Each row comes from the steps of one path. Every step used is in the known rows, and no mark comes twice. Write the path behind each row, first mark first.
Known rows:
X/U/B: [ 0.29 -0.14 -0.29 -0.01 -0.06 -0.22  0.02 -0.07 -0.01  0.07  0.24 -0.08
 -0.02 -0.11  0.13  0.13  0.04  0.06 -0.03  0.17 -0.04  0.09 -0.11 -0.13]
U/C/T: [-0.18 -0.05 -0.11  0.13 -0.20  0.08  0.00  0.13  0.05 -0.09  0.02 -0.05
  0.15 -0.02  0.23 -0.04 -0.30 -0.06  0.19 -0.03  0.03 -0.02  0.01 -0.18]
R/A/C/U/B: [ 0.28  0.07  0.08  0.11 -0.13 -0.34 -0.02 -0.39 -0.05  0.15  0.05  0.41
  0.24 -0.21  0.02  0.41  0.14  0.12  0.01  0.18 -0.07  0.06  0.08  0.17]
B/L: [-0.16 -0.33  0.20 -0.09  0.08  0.16  0.02  0.08 -0.13 -0.13  0.14 -0.30
 -0.04  0.18  0.04 -0.07 -0.07 -0.04 -0.22 -0.04  0.27  0.16 -0.06 -0.10]
M/L: [-0.10 -0.11 -0.13  0.16 -0.09  0.03 -0.17  0.16  0.10 -0.02 -0.01 -0.20
  0.20  0.31 -0.13 -0.03 -0.04 -0.09  0.14  0.16  0.04  0.07  0.10 -0.17]
M/L/B/U/C/T: [-0.13  0.20 -0.22 -0.17 -0.06 -0.05  0.14  0.02  0.29 -0.09 -0.22 -0.20
  0.27  0.40 -0.26 -0.11 -0.14 -0.24  0.09 -0.03 -0.20  0.15  0.11 -0.08]
U/B/L: [ 0.04 -0.25  0.06 -0.17  0.04 -0.03  0.18 -0.05 -0.07  0.00  0.17 -0.39
  0.04  0.11  0.23  0.12  0.06 -0.22 -0.25  0.06  0.22  0.26 -0.09 -0.05]
C/U: [-0.03 -0.03  0.03  0.08 -0.19  0.27 -0.02  0.16  0.01 -0.02  0.07  0.06
 -0.03 -0.07 -0.07 -0.05 -0.22  0.21  0.02  0.02  0.06  0.17  0.11 -0.02]
M/L/B/U: [ 0.01 -0.10 -0.11 -0.13 -0.04 -0.02  0.09  0.03  0.25 -0.12 -0.19 -0.31
  0.06  0.59 -0.44 -0.08 -0.03 -0.08 -0.13 -0.07 -0.09  0.23  0.02  0.00]
A/C/U/B/L/M: [-0.09  0.05  0.26 -0.41  0.11 -0.17  0.13 -0.25 -0.02 -0.05  0.14 -0.03
 -0.01 -0.19  0.05 -0.13  0.09 -0.06 -0.32  0.30 -0.07  0.22  0.03  0.21]
C/T/X/U: [ 0.00  0.24 -0.28 -0.02  0.23  0.19 -0.05  0.22 -0.29  0.10 -0.09  0.14
 -0.17 -0.23  0.01 -0.20  0.19  0.13  0.27 -0.12  0.02 -0.22  0.12 -0.06]
M/L/B/U/C/A: [-0.01  0.32 -0.06 -0.02 -0.19 -0.09  0.05  0.01  0.47  0.03 -0.17  0.02
  0.44  0.36 -0.45 -0.06 -0.29  0.00  0.05  0.11 -0.30  0.14  0.12 -0.04]
R/A: [ 0.19 -0.31  0.05  0.26 -0.18 -0.04 -0.04 -0.06 -0.01 -0.07  0.05  0.05
  0.04  0.14  0.01  0.25 -0.18  0.26  0.00  0.03  0.13 -0.13  0.02 -0.04]
R/A/C/T/B/L: [-0.11 -0.12  0.02  0.11  0.49  0.00  0.08 -0.26 -0.42  0.13 -0.02  0.16
 -0.07  0.09  0.10  0.19  0.28 -0.13 -0.05 -0.17  0.13 -0.12  0.00  0.19]
X/T/C: [-0.03 -0.18  0.00  0.36 -0.16 -0.04 -0.04  0.34 -0.24 -0.01 -0.01  0.11
 -0.28 -0.24  0.18 -0.16 -0.11  0.01  0.24 -0.22  0.23 -0.16 -0.27 -0.19]
C/U/B: [ 0.13  0.10 -0.11  0.00 -0.18  0.05  0.13  0.03  0.09  0.11  0.11 -0.03
  0.04 -0.12  0.03  0.11 -0.07  0.02  0.03  0.14  0.04  0.32  0.06  0.00]
A/C/T: [-0.21 -0.16 -0.19  0.22  0.03  0.07 -0.13  0.00 -0.20 -0.07 -0.04  0.09
  0.06  0.01  0.13  0.00  0.05 -0.08  0.04 -0.08  0.07  0.07 -0.04  0.00]
M/L/B/U/C/A/R: [ 0.07  0.27 -0.06 -0.10 -0.27 -0.19 -0.33 -0.10  0.62  0.05 -0.28  0.13
  0.43  0.28 -0.52  0.05  0.01 -0.15  0.03  0.17 -0.34  0.05  0.11  0.02]
L/B: [ 0.01 -0.32 -0.05  0.04 -0.25  0.23  0.17  0.12  0.06 -0.13 -0.07 -0.11
 -0.01  0.25 -0.13 -0.04 -0.20  0.05 -0.22 -0.11  0.05  0.14 -0.15  0.14]
T/B/L/M: [-0.18 -0.21  0.26 -0.20  0.20  0.20  0.20  0.08 -0.03 -0.17  0.13 -0.37
 -0.43  0.26  0.02 -0.28 -0.12 -0.01 -0.31  0.02  0.04 -0.07 -0.14  0.12]
T/C/U/B: [ 0.26  0.16  0.07  0.07 -0.15 -0.03  0.22  0.17  0.09  0.11 -0.06  0.01
  0.00 -0.42  0.24  0.12  0.06 -0.13  0.05 -0.02  0.12  0.19 -0.09 -0.12]
C/A/R: [ 0.00 -0.08 -0.12  0.23 -0.24  0.16 -0.47  0.09  0.27  0.05  0.00  0.20
  0.12 -0.06 -0.20  0.11 -0.02  0.07  0.05  0.11  0.04 -0.01  0.01 -0.05]
A/C: [-0.09 -0.32  0.10  0.25 -0.11 -0.11 -0.20 -0.09 -0.12 -0.13  0.06  0.02
  0.06  0.10  0.09  0.05  0.05  0.00 -0.09 -0.07 -0.01  0.01 -0.20 -0.01]
R/A/C/U/B/L/M: [ 0.12  0.05  0.35 -0.35  0.12 -0.30  0.14 -0.46 -0.02 -0.02  0.12  0.21
  0.05 -0.19 -0.02  0.11  0.12  0.13 -0.28  0.33 -0.09 -0.02  0.15  0.27]

Which path is each row?
[ 0.18  0.02  0.25 -0.11  0.14 -0.32  0.09 -0.50 -0.16  0.16  0.10  0.27
  0.24 -0.22  0.07  0.37  0.28  0.02 -0.18  0.18  0.06  0.13  0.14  0.18] => R/A/C/U/B/L
[ 0.17  0.18  0.14  0.05 -0.06 -0.23 -0.15  0.01 -0.04  0.04  0.00  0.14
  0.03 -0.19  0.12 -0.08  0.04  0.16  0.20 -0.01 -0.25 -0.40 -0.01 -0.09] => T/X/U/C
[-0.19  0.14 -0.04 -0.34  0.33  0.01  0.15 -0.04 -0.10 -0.06  0.18 -0.04
 -0.29 -0.11  0.15 -0.32 -0.16 -0.01 -0.06  0.09 -0.22 -0.27  0.02  0.03] => X/U/C/T/B/L/M
[-0.35 -0.05 -0.02 -0.24  0.34  0.40  0.26  0.19 -0.17 -0.10  0.07 -0.32
 -0.41  0.14  0.06 -0.35 -0.10 -0.11 -0.15 -0.06  0.11 -0.02  0.00  0.11] => C/T/B/L/M
[-0.05  0.09  0.20 -0.47  0.03  0.10  0.28 -0.01  0.09 -0.07  0.17 -0.22
 -0.13 -0.13  0.02 -0.18 -0.10  0.02 -0.26  0.31  0.05  0.22  0.12  0.10] => C/U/B/L/M
[-0.20 -0.30  0.28 -0.27  0.07  0.16  0.10  0.07  0.02 -0.32  0.17 -0.33
 -0.19  0.16  0.01 -0.28 -0.22  0.10 -0.32  0.15  0.14  0.00 -0.05 -0.02] => B/L/M
[-0.11 -0.01 -0.05  0.01 -0.09 -0.06  0.01  0.04  0.12 -0.18  0.01 -0.26
  0.03  0.12  0.07 -0.02 -0.24 -0.01  0.10 -0.17 -0.01  0.04 -0.03 -0.23] => B/U/C/T
[ 0.07  0.16  0.06  0.16 -0.12 -0.14 -0.35 -0.08  0.41  0.10 -0.03  0.03
 -0.02  0.10 -0.19  0.17  0.01 -0.09  0.05 -0.12 -0.27 -0.13 -0.12 -0.02] => T/B/U/C/A/R
[ 0.16  0.17 -0.16  0.10  0.30 -0.19 -0.19 -0.18 -0.42  0.14 -0.14  0.55
  0.01 -0.30  0.00  0.13  0.39  0.22  0.25 -0.05 -0.12 -0.46  0.15  0.13] => R/A/C/T/X/U
[ 0.02  0.04  0.09 -0.24  0.04  0.11  0.22 -0.06 -0.03  0.09  0.17 -0.17
  0.08 -0.13  0.10  0.08  0.08 -0.10 -0.17  0.11  0.17  0.38  0.08  0.04] => C/U/B/L
[ 0.02  0.13  0.01  0.21  0.17 -0.07 -0.09 -0.14 -0.30  0.13 -0.25  0.36
  0.10 -0.08  0.05  0.15  0.32  0.04  0.22 -0.12  0.02 -0.32  0.14  0.17] => R/A/C/T/X
[ 0.14 -0.32  0.14  0.31 -0.11 -0.27 -0.19 -0.30 -0.14 -0.08  0.02  0.25
  0.14  0.09 -0.01  0.31  0.03  0.19 -0.07  0.03  0.03 -0.19 -0.06  0.03] => R/A/C
[ 0.12  0.01  0.06  0.33 -0.17  0.08 -0.39  0.26  0.27  0.04 -0.21  0.28
  0.07 -0.34  0.01  0.10  0.09 -0.06  0.07 -0.04  0.14 -0.09 -0.14 -0.16] => T/C/A/R
[ 0.08  0.30 -0.23 -0.34  0.49  0.06  0.20  0.02 -0.31  0.24 -0.02 -0.12
 -0.11 -0.30  0.17 -0.07  0.45 -0.19  0.08 -0.03  0.13  0.00  0.12  0.00] => C/T/X/U/B/L
[-0.15  0.15 -0.14  0.09  0.08  0.32  0.02  0.32 -0.15  0.06 -0.19 -0.05
 -0.08 -0.03  0.08 -0.15  0.10 -0.04  0.27 -0.18  0.13 -0.12  0.07 -0.01] => C/T/X
[-0.02  0.05 -0.27  0.05 -0.04 -0.07 -0.10  0.04 -0.05 -0.05  0.14  0.17
  0.06 -0.21  0.16 -0.04 -0.22  0.12  0.23  0.06 -0.11 -0.15  0.07 -0.18] => X/U/C/T
[-0.05  0.22 -0.13  0.28 -0.19 -0.20 -0.42 -0.02  0.18  0.24  0.05  0.23
 -0.25 -0.04 -0.24  0.00 -0.04  0.01  0.31 -0.12 -0.27 -0.25 -0.13  0.05] => X/T/B/U/C/A/R
[-0.02  0.27  0.06 -0.19 -0.06  0.07  0.27  0.09  0.12 -0.05 -0.34 -0.10
 -0.04  0.17 -0.10 -0.17  0.02 -0.10  0.07 -0.33 -0.20 -0.09 -0.02  0.11] => L/B/U/C/T/X
[-0.11 -0.03 -0.24  0.08  0.22  0.22  0.14  0.13 -0.05 -0.01 -0.01 -0.36
 -0.39  0.30 -0.07 -0.03  0.00 -0.08  0.02 -0.38  0.04  0.09 -0.11 -0.05] => C/T/B/U
[ 0.08  0.07  0.20  0.17 -0.10  0.16  0.07  0.29 -0.01 -0.06 -0.09  0.14
 -0.11 -0.33  0.12 -0.06 -0.09  0.08  0.05 -0.13  0.18  0.03 -0.06 -0.14] => T/C/U
